Every row comes from one small tree of marks. The marks that hang from a mark follow it in brackets, in alphabetical order. Every link used is in the known rows. Which tree was each row made from?
Known rows
kigi{dere zalur{pakas{rikil}}}: [ 0.705  3.741  3.194  0.406 -2.052  1.194  0.293 -0.434 -0.709 -1.017
  4.052 -0.706 -1.300 -3.576 -1.613  0.686 -0.150  0.068  0.252  0.465
 -1.997 -1.883 -2.946  3.890  0.200]
zite{pakas{rikil zalur{kigi{dere}}}}: [ 2.335  4.952  3.977 -0.925 -2.690 -1.789  0.602 -0.987 -1.974 -2.318
  1.269 -1.886 -0.862 -2.455 -1.419  0.160  0.326  1.629 -1.321 -1.688
  0.421 -1.918  0.291  0.644 -0.608]
rikil{zite}: [ 1.340  1.129  0.229  0.168  1.073 -1.082  0.220  0.598  0.173 -0.144
  0.025  0.149 -0.723  0.115 -0.328 -0.391  1.575  0.921  0.641  0.258
 -0.141  0.496  1.065 -1.109 -0.302]
zite{pakas{rikil{dere{kigi}} zalur}}: [ 2.357  3.751  1.778  1.733  0.251 -2.835  1.009  0.974  1.434 -1.554
  0.311 -2.890 -0.650  0.818 -1.183  0.119  0.928  1.110 -2.058 -1.364
  2.159  1.003  0.301  1.269 -0.278]
pakas{rikil{dere zite} zalur}: [ 4.192  5.649  1.466  1.425  1.387 -2.368  0.829  2.496  1.839 -0.113
 -0.233 -0.703 -0.871 -0.571 -2.384 -1.137  3.048  1.371 -1.484  1.518
 -0.148  1.073  0.188 -1.365 -2.349]
zalur{kigi pakas{rikil}}: [ 0.384  1.850  3.146 -0.543 -1.269 -0.612 -0.097 -0.312 -1.849 -1.060
  1.086  0.468 -1.039 -1.620 -0.127  0.097  0.012  0.727 -0.798 -0.137
 -0.202 -0.792 -2.232  0.940 -1.250]
pakas{rikil{zite} zalur{kigi{dere}}}: [ 3.668  6.819  3.576 -0.985 -1.553 -2.939  0.734 -1.083 -0.670 -1.505
  1.996 -0.015 -1.187 -3.487 -2.680 -0.713  1.908  1.225 -0.789 -0.290
 -0.920 -0.781  1.254 -0.423 -1.602]
kigi{dere zalur{pakas{rikil{zite}}}}: [ 2.030  5.680  3.157  0.688 -1.040  0.064  0.567  0.216 -0.872 -0.874
  3.854 -0.394 -2.001 -3.384 -2.111  0.509  1.455  0.636  0.527  0.612
 -2.330 -1.733 -1.641  2.576 -0.037]
pakas{rikil{zite} zalur{kigi}}: [ 3.270  5.153  2.803 -0.055 -0.631 -2.596  0.415 -0.186 -0.049 -1.399
  0.226 -0.006 -0.812 -2.029 -2.130 -0.756  1.612  1.426 -1.723 -0.123
  0.105  0.339  0.772 -0.757 -2.380]
zalur{kigi}: [-0.366  0.293  1.414 -1.230 -0.234 -1.130 -0.147 -0.395 -1.633 -1.022
  0.303  0.547 -0.685 -0.684  0.111 -0.113 -0.924  0.366 -0.443 -0.218
  0.016 -0.150  0.665 -1.279 -0.610]
rikil{zite{pakas{zalur}}}: [ 2.642  2.285  1.512  0.747  0.076 -1.717  1.099  1.719 -0.437 -1.396
 -0.234 -1.145 -1.007  0.163 -1.375  1.320  2.491  2.464 -0.842 -1.331
  1.407 -0.598  1.783 -0.841 -0.705]
dere{kigi rikil{zite} zalur{pakas}}: [ 1.053  0.640  2.817  1.467  1.332 -1.160  1.055 -0.023  0.853  0.324
  3.189  0.981 -2.532 -0.521  0.004  1.244  2.534  0.342  1.466 -1.956
  2.090  0.125  0.060  2.714  1.858]
dere{rikil zalur{pakas}}: [ 0.335 -0.103  2.799  0.925  0.038  1.470  0.528  1.002 -0.668  0.916
  2.419  1.357 -1.478 -1.242  0.270  1.231  1.256 -0.070  0.883 -1.135
  0.584 -1.013 -2.066  2.733  1.101]
dere{rikil{zite} zalur{pakas}}: [ 1.636  0.472  3.044  1.119  1.060  0.310  0.695  1.765 -0.244  0.862
  2.642  1.227 -2.169 -0.979  0.149  0.901  2.948  0.950  1.356 -0.810
  0.507 -0.327 -0.872  1.658  0.941]
zalur{kigi{dere}}: [ 0.285  1.880  1.844 -2.203 -1.064 -1.369  0.048 -1.427 -2.199 -1.076
  1.811  0.373 -0.744 -2.306 -0.444 -0.111 -0.718  0.711  0.680 -0.302
 -0.727 -1.598  1.184 -1.182  0.277]
rikil{pakas zite}: [ 2.139  2.175  0.241  0.033  1.183 -1.112  0.357  1.238  0.035 -0.936
  0.380  0.806 -1.669  0.935 -0.714  0.434  2.569  0.068  0.646  0.701
  0.811  2.478 -0.573 -1.625  1.337]
zite{pakas{rikil zalur{kigi}}}: [ 1.874  3.328  3.482 -0.094 -1.844 -1.636  0.519 -0.211 -1.505 -2.548
 -0.264 -1.666 -0.593 -1.361 -1.101  0.191  0.049  1.519 -2.376 -1.550
  0.885 -0.527 -0.106  0.565 -1.319]
kigi{dere{rikil} zalur{pakas}}: [ 1.072  2.042  3.105  0.680 -1.244  2.448  0.485  0.615 -1.278 -0.272
  4.224  0.040 -1.611 -2.872 -1.823  1.587  0.524  1.019  2.280 -0.524
 -1.957 -3.185 -1.927  3.116  1.904]
kigi{dere{rikil}}: [ 1.490  1.706  1.311 -0.534 -0.788  0.988 -0.156 -0.201  0.236  0.506
  1.950 -0.095  0.075 -1.554 -0.968 -0.363  0.978  0.699  2.435 -0.683
 -1.057 -2.058 -0.171  0.691  2.301]
pakas{rikil zalur{kigi}}: [ 1.748  3.779  2.901 -0.138 -1.820 -1.261  0.316 -0.596 -0.259 -1.180
  0.210  0.120 -0.147 -2.046 -1.574 -0.379 -0.066  0.473 -2.491 -0.686
  0.414  0.167 -0.540  0.653 -2.330]
kigi{zalur{pakas}}: [-0.598  0.077  2.002  1.122 -0.541  1.396  0.369  0.771 -1.376 -0.580
  2.238  0.098 -1.527 -1.261 -1.056  2.015 -0.600  0.272 -0.225  0.134
 -0.503 -1.331 -1.823  2.409  0.101]
zalur{kigi{dere} pakas}: [-0.287  1.106  2.992 -1.956 -1.045 -0.927  0.288 -0.959 -3.244 -1.167
  2.733  0.885 -1.761 -2.433 -0.473  1.342 -0.131  0.848  0.611 -0.601
 -0.492 -2.616 -0.136 -0.190  0.106]

Which tree is each row?
[ 0.024  1.490  4.168 -0.629 -1.225 -0.975  0.251 -0.450 -1.955 -0.924
  2.396  0.747 -1.718 -2.323  0.793  0.358 -0.301 -0.433 -1.411 -0.532
  0.470  0.019 -2.169  2.670 -0.997]
dere{zalur{kigi pakas{rikil}}}
[-1.110  0.098  1.765  1.334 -0.192 -0.135  0.742 -0.496 -0.715 -1.023
  2.877 -0.245 -1.455 -0.828 -0.971  2.234 -1.010 -0.238 -0.361 -1.126
  0.943 -0.180 -0.479  3.386  0.983]
dere{kigi{zalur{pakas}}}
[ 2.819  3.520  1.639  0.772  1.921 -1.279  0.303  2.903  0.407 -0.017
  0.868 -0.260 -1.844 -0.109 -0.706 -0.321  2.737  1.368  0.009  1.573
 -0.867  0.045 -1.378 -0.766 -1.491]
zalur{pakas{rikil{dere zite}}}
[ 2.347  2.184  2.861 -0.342 -0.217 -2.743  1.064  0.901 -2.164 -2.364
 -0.234 -0.615 -1.910 -0.355 -1.149  1.281  1.399  2.591 -1.250 -1.709
  1.280 -0.625  2.289 -1.824 -1.355]
rikil{zite{pakas{zalur{kigi}}}}
[ 0.730  2.204  0.416  1.312  1.943 -1.191  1.123  1.728  0.504 -1.755
  2.035 -0.191 -1.994  0.932 -1.175  1.085 -0.569 -1.040 -0.326  0.838
  1.951  3.307 -1.133  0.249  1.819]
rikil{dere{kigi{zalur}} pakas}
[ 2.627  3.622  3.216  0.850 -0.320  0.541  0.826  1.147 -0.815 -1.318
  3.128 -1.588 -1.790 -1.603 -1.682  0.417  1.382  2.457  2.513 -0.989
 -1.817 -1.742  0.902  1.372  2.850]
kigi{dere{rikil{zite{pakas}}} zalur}
[ 1.088  0.973  2.764 -0.713 -1.127 -1.689  0.901  0.239 -2.390 -2.365
 -0.405 -1.039 -1.318 -0.497 -1.091  1.370 -0.139  1.755 -1.860 -2.104
  1.740 -1.221  1.355 -0.585 -0.876]
zite{pakas{zalur{kigi}}}
[ 1.196  1.344  0.633  0.341  1.797 -1.506  0.902  2.442 -0.308 -0.281
  1.636  0.876 -2.287  0.659  0.357  0.703  0.945 -1.308 -0.475  1.297
  2.144  2.808 -1.597 -0.844  1.221]
rikil{dere{zalur} pakas}
[ 2.145  0.739  2.747  1.189  0.986 -0.721  0.672  1.625 -0.189 -0.052
  1.254 -0.735 -1.702  0.223  0.968  0.086  2.563  1.380  1.357 -1.574
  0.799  0.069  0.629  1.251  2.283]
dere{rikil{zite{pakas}} zalur}
[ 1.697  0.915  2.554  1.352  1.186 -1.833  1.044  0.192  0.816 -0.823
  1.760 -0.951 -1.722  0.689  0.738  0.268  2.053  1.096  1.343 -3.026
  2.250  1.131  1.775  2.213  2.737]
dere{kigi rikil{zite{pakas}} zalur}
[ 2.160  2.941  1.988  0.736 -0.161 -0.404  0.022  0.777  0.130 -0.216
  1.120  0.056 -1.161 -0.810 -0.567  0.127  2.544  0.958  0.043  0.291
 -0.652 -0.135 -1.871  0.901 -0.906]
zalur{pakas{rikil{zite}}}
[ 1.471  2.485  1.466  0.672  0.830 -0.165  0.107  2.105  0.281  0.159
  0.841 -0.604 -1.213 -0.034 -0.367 -0.139  1.050  0.441 -0.564  1.394
 -0.388 -0.259 -2.540  0.701 -1.428]
zalur{pakas{rikil{dere}}}
[-0.570 -0.181  1.496  0.939  2.040 -2.169  1.293  1.050 -0.322  0.080
  2.515  0.203 -2.243  0.261  0.632  1.468  0.208 -0.770 -0.617 -0.111
  2.409  0.783 -0.253  1.614  0.261]
rikil{dere{kigi zalur{pakas}}}
[-1.018 -0.294  3.416 -0.858 -0.228 -1.400  0.606  0.383 -2.841 -0.942
  2.321  1.434 -2.372 -1.823  1.111  1.717 -0.476 -0.173 -1.067 -0.864
  1.474 -0.710 -0.751  1.140 -0.578]
dere{zalur{kigi pakas}}
[ 3.318  4.176  2.860 -1.425  0.175 -1.072  0.521  0.494 -1.679 -1.523
  2.790  1.433 -2.319 -1.463 -1.673  0.024  2.645  1.322  2.695 -0.441
 -0.684  0.503  0.067 -2.197  2.751]
zalur{kigi{dere{rikil{pakas zite}}}}
[-0.178 -0.821  2.574  1.473  0.139  0.012  0.650 -0.416  0.361  0.521
  3.158  0.668 -1.519 -0.514  0.320  1.553  0.960 -0.427  0.998 -2.299
  2.109  0.016 -1.021  3.756  1.855]
dere{kigi rikil zalur{pakas}}
[ 1.271  3.257  0.573  0.797  1.002 -1.905  0.102  0.208  2.192 -0.148
  0.540 -1.146 -0.176  0.675 -0.250 -1.397 -0.132 -0.116 -0.710  0.406
  0.662  1.949  0.017  0.706 -0.268]
pakas{rikil{dere{kigi}}}
[ 1.965  1.253  1.790  0.659  2.404 -2.738  1.048  3.232 -0.719 -0.579
  0.739 -1.148 -2.400  1.102  1.155  0.187  1.587  1.030 -0.077  0.240
  1.058  0.719  1.566 -1.117  0.244]
rikil{dere{zalur} zite{pakas}}
[ 1.286  3.572  2.660  2.066 -0.425 -1.072  0.651 -0.540  0.707 -0.973
  2.982 -0.828 -1.720 -1.748 -1.213  0.717  0.979  0.258 -0.208 -0.411
  0.041  0.826 -1.124  3.400 -0.080]
dere{kigi{zalur{pakas{rikil{zite}}}}}
[ 0.967  2.741  2.028  0.242 -1.013  1.846  0.265  0.008 -0.138 -0.135
  3.303 -0.342 -0.785 -2.705 -1.979 -0.142 -0.200  0.574  2.133 -0.332
 -2.137 -1.629 -0.455  2.298  2.300]
kigi{dere{rikil} zalur}
[ 0.481  2.756  2.619  1.558 -1.368  1.527  0.176  0.416 -0.565 -0.651
  2.393 -0.379 -0.927 -2.098 -0.914  0.795 -0.431 -0.031 -0.843  0.608
 -1.378 -0.720 -3.047  3.934 -0.387]
kigi{zalur{pakas{rikil}}}
[ 0.384  1.543  2.742  0.796 -0.816  0.225  0.215  0.035 -0.360  0.087
  2.411  0.538 -1.402 -1.663  0.754  0.408  0.662 -1.066 -1.124 -0.219
  0.397  0.262 -3.054  3.557 -0.534]
dere{zalur{pakas{rikil}}}
[-0.265  0.656  2.632 -0.671 -0.786 -0.155  0.616 -0.467 -1.955 -0.211
  3.638  0.763 -1.807 -2.480  0.325  1.733  0.541 -0.387  0.550 -0.704
  0.354 -1.767 -0.842  2.186  0.762]
kigi{dere{zalur{pakas}}}
[ 3.131  2.499  2.399  1.906  0.497 -1.624  1.294  0.463  1.236 -1.192
  0.555 -1.433 -1.075  0.693 -1.741  1.045  2.848  2.584  0.644 -2.878
  2.101 -0.050  2.167  0.821  1.421]
dere{kigi rikil{zite{pakas{zalur}}}}
[ 2.209  3.253  2.141  1.074 -1.886 -0.440  0.361  0.289  0.309 -1.482
 -0.302 -2.336 -0.097 -0.440 -0.981  0.526  1.107  1.120 -1.829 -1.391
  0.678 -0.575 -0.885  1.782 -0.905]
zite{pakas{rikil zalur}}
[-0.094  1.941  2.543 -0.044 -1.186  1.060  0.707  0.162 -2.106 -0.768
  3.854  0.027 -1.705 -2.832 -1.628  2.075 -0.618  0.134  0.740 -0.075
 -1.213 -2.634 -1.352  2.418  1.236]
kigi{dere zalur{pakas}}
[ 2.920  2.387  1.232  1.238 -0.377  1.022  0.647  1.489  0.678 -0.656
  0.848  0.920 -1.031 -0.067 -2.492  1.366  2.248  0.520  0.181 -1.136
  1.582  0.920 -2.109 -0.190  1.237]
dere{rikil{pakas{zalur}}}
[ 1.965  2.564  0.443  1.136  1.549 -2.675  1.325  1.274  1.094 -1.357
  0.978  0.214 -1.733  1.295 -2.374  1.655  1.428 -0.155 -1.419 -0.190
  3.478  2.783 -0.323 -0.969  0.603]
rikil{dere{kigi} pakas{zalur}}
[ 2.561  4.609  2.577  1.769  1.375 -0.812  0.682  3.053  0.173 -0.393
  2.275 -0.359 -2.488 -1.354 -1.596 -0.100  1.172  1.465 -0.411  2.293
 -1.367  0.099 -1.950  1.171 -1.111]
kigi{zalur{pakas{rikil{dere zite}}}}
[ 2.383  2.229  1.244  1.466 -0.192 -0.418  0.792 -0.284  1.459 -0.888
  1.445  0.505 -1.001  0.520 -2.412  1.605  2.486  0.143 -0.021 -2.229
  2.882  2.070 -1.264  0.909  2.472]
dere{kigi rikil{pakas{zalur}}}
[ 0.034 -0.421  4.010 -0.289 -0.227  0.451  0.476  0.428 -2.101 -0.373
  2.756  1.872 -2.071 -1.948  0.544  1.170  0.348  0.446  0.423 -1.513
  0.751 -1.436 -1.426  1.672  0.579]
dere{rikil zalur{kigi pakas}}
[-0.175  1.401  0.529  1.470  1.617 -1.300  0.845  0.896  0.822 -0.553
  1.877 -1.080 -1.119  0.174 -1.191  0.166 -1.527 -0.290 -0.687  0.671
  0.714  1.458  0.627  0.789  0.463]
rikil{dere{kigi{zalur}}}
[ 2.318  2.400  3.394  0.040  0.222  0.004  0.660  0.573 -0.674  0.481
  4.287  1.198 -2.435 -2.475 -0.478  0.844  3.234  0.844  2.360 -0.704
 -0.194 -1.998 -0.696  1.539  1.431]
kigi{dere{rikil{zite} zalur{pakas}}}
[ 2.221  2.944  1.501  2.009  1.065 -0.121  0.842  0.605  1.185 -1.458
  2.913  0.203 -2.378 -0.065 -1.965  0.885  1.997  0.402  1.849 -1.044
  1.388  3.036 -0.688  1.413  3.526]
dere{kigi{zalur} rikil{pakas zite}}
[ 2.480  3.087  2.342  0.030  0.612 -0.469  0.626  0.058  0.377  0.908
  3.184  0.640 -1.448 -2.186 -0.436 -0.624  2.585  0.354  2.412 -0.671
 -0.424 -0.785  0.839  0.700  1.683]
kigi{dere{rikil{zite} zalur}}
[ 2.469  1.336  1.719  0.705  1.024  0.001  0.219  1.910  0.039 -0.360
 -0.250 -1.103 -1.140  0.817 -0.151  0.034  2.580  2.530  2.376 -1.311
 -0.070 -0.594  0.942 -0.480  1.970]
dere{rikil{zite{pakas}}}
[ 1.349  2.412  2.295  0.775  0.703 -1.437  0.461  2.272  0.224 -0.432
  0.876 -2.023 -0.963  0.146  1.531 -0.900  0.158  0.052 -1.202  0.373
  0.835  1.126 -0.826  1.394 -0.003]
zite{pakas{rikil{dere{zalur}}}}
[ 3.542  4.219  2.103 -0.306  2.022 -3.726  1.424  3.034 -1.234 -2.199
  0.431  1.124 -3.082  0.142 -2.635  0.902  2.488  1.695 -1.388  1.302
  1.929  1.956  0.472 -4.222 -1.057]
rikil{dere pakas{zalur{kigi}} zite}
[ 2.283  1.866  1.837  1.390  1.447 -1.758  0.934  0.239  1.441 -0.437
  2.800  1.112 -2.427  0.264 -0.206  0.513  2.788 -0.614  1.660 -1.290
  2.885  3.618 -0.436  0.947  3.411]
dere{kigi rikil{pakas zite} zalur}
[ 3.514  4.744  1.645  1.172 -0.466 -1.522  0.622  0.273  1.377 -0.497
  0.072 -0.433 -0.156 -1.447 -1.938 -0.652  2.566  0.783 -1.476 -0.093
 -0.002  0.403 -0.090  0.433 -1.982]
pakas{rikil{zite} zalur}
